Each row comes from the steps of one walk. Every step used is in the known rows, and no mark comes twice. Write the walk behind each row, first mark first.
In the rows, zero is written as 128.
Known rows
segig, tugam, darem, rinot: [154 138 108 115 145 119 203 107 108  96 150 151 128  98 113 102 158 114
 151]
pedu, darem, rinot: [159 146 105 131 112 133 199 129 119 131 105 161 133  91 115 103 147 109
 168]
darem, rinot, segig: [154 128 118 118 110 133 195 115 100 113 115 163 138  72 116 111 141 118
 166]
tugulen, tugam, pedu, segig, darem: [146 120  99 144 104 153 191 140 107 216  69 163 111  83 149 108 130 110
 156]
segig, darem, rinot: [150 128 106 126 117 136 193 120  89 148 104 164 115  85 123 104 145 105
 148]
darem, rinot, segig, tugam: [154 137 111 111 125 128 203 108  99 101 131 167 151  59 109 116 148 122
 173]
pedu, segig, darem, rinot, tugam, tugulen: [155 169  90 132 112 148 195 133  84 185 113 166 133  55 122 111 132  90
 174]
pedu, darem, rinot, segig: [158 143 107 122 102 133 198 125 114 108  90 167 142  73 117 106 140 117
 183]
darem, rinot: [155 132 116 126 121 132 196 120 105 136 131 157 128  87 114 108 147 109
 150]
tugulen, tugam, darem: [152 106 112 128 123 126 191 122 127 121 114 132 111 113 135 103 139 123
 138]
tugulen, tugam, pedu, rinot, segig, darem: [134 105  86 119  95 139 197 131  95 202  55 156 135  74 136 117 125 127
 176]
segig, tugam: [154 132 101 121 129 125 205 113 113 117 141 147 146  87 118 122 150 129
 155]
tugulen, tugam, pedu, darem: [149 121  99 140  94 142 199 140 129 200  81 151 128  88 130 111 138 117
 179]
rinot, tugam: [148 130 101 125 110 132 200 122 103 172 133 135 141  88 117 126 146 123
 167]
tugulen, tugam, pedu: [146 106 111 135 103 141 196 130 117 207 105 148 124  87 132 116 137 119
 161]
tugulen, tugam: [153 108 114 133 111 133 192 129 124 148 111 143 125  91 130 114 136 124
 145]
pedu, rinot: [148 129  90 120 122 124 204 126 117 142 116 140 146 104 120 120 142 128
 153]
pedu, rinot, tugam: [143 135  83 118 117 125 207 128 104 180 124 132 155  93 112 128 144 126
 170]
darem, rinot, segig, tugam, tugulen: [159 153 106 110 120 128 203 110 100  96 141 170 161  37 108 118 138 116
 183]
tugam, pedu: [146 121 105 130 107 138 201 123 106 192 116 149 131  92 127 120 144 120
 164]

Write each row's walk
[153 130 115 121 133 124 195 113 110 109 131 147 114 108 120  97 151 110
 144]
tugam, darem, rinot
[142 123  81 110 109 128 199 121  93 129  73 153 145  86 131 118 131 132
 165]
pedu, rinot, segig, darem
[153 126 115 112 123 126 194 109 104  87 113 152 124  92 123 100 145 119
 159]
tugam, darem, rinot, segig
[152 151  95 127 118 136 211 126 112 179 117 169 145  72 107 110 156 109
 191]
segig, tugam, pedu, darem, rinot
[152 128 101 107 130 119 203 103 110  67 126 145 142  92 127 114 148 138
 162]
rinot, segig, tugam, darem
[150 152  94 123 107 138 196 123  78 181 123 158 133  56 113 115 136  96
 174]
segig, darem, rinot, tugam, tugulen
[146 132  84  99 138 112 209 108 111  79 119 140 156  99 122 117 146 140
 167]
pedu, rinot, segig, tugam, darem
[148 117  99 118 101 136 191 115  92 117  81 157 130  80 138 116 133 131
 160]
rinot, segig, darem
[148 154 103 137 110 150 203 134  94 237 124 161 134  69 115 116 147  97
 183]
darem, rinot, tugam, pedu, segig
[147 128  98 120 122 124 199 116 107 144 133 126 127 109 123 115 150 123
 160]
rinot, tugam, darem
[145 134  99 124 111 136 196 121  77 186 113 154 123  77 114 114 147 103
 165]
segig, darem, rinot, tugam
[140 108  95 119 100 135 201 130 114 193  82 150 148  77 128 121 128 131
 181]
tugulen, tugam, pedu, rinot, segig
[164 169  94 114 111 130 205 119 112  92 116 174 165  42 108 112 137 114
 201]
pedu, darem, rinot, segig, tugam, tugulen
[139 124  89 114 103 133 206 123 102 175  93 152 156  81 123 125 136 133
 182]
tugam, pedu, rinot, segig
[147 125  93 111 112 124 202 121 111 119  99 145 157  86 123 122 135 136
 168]
pedu, rinot, segig
[154 153  97 129 106 135 202 132 109 174 114 152 140  81 106 111 149 106
 187]
pedu, darem, rinot, tugam
[141 128  97 129 102 140 205 124  94 228 124 140 139  81 118 128 147 118
 182]
rinot, tugam, pedu
[159 152 100 116 115 128 205 119 112  96 106 170 155  62 109 110 148 121
 191]
pedu, darem, rinot, segig, tugam
[155 147 103 135 120 145 192 130  97 150  96 171 114  86 133 100 139 100
 145]
pedu, segig, darem, rinot
[153 112 121 127 128 127 190 121 122 125 121 145 106 103 125  94 144 110
 140]
tugulen, tugam, darem, rinot
[154 139  95 136 115 144 192 130 105 143  87 159 120  95 145 109 135 115
 142]
pedu, segig, darem
[151 128 109 139 100 143 197 139 123 206  88 164 122  79 119 102 141 103
 181]
tugulen, tugam, pedu, darem, rinot
[154 146  96 124 105 132 201 124 103 167 141 139 151  67 115 128 136 116
 176]
rinot, tugam, tugulen
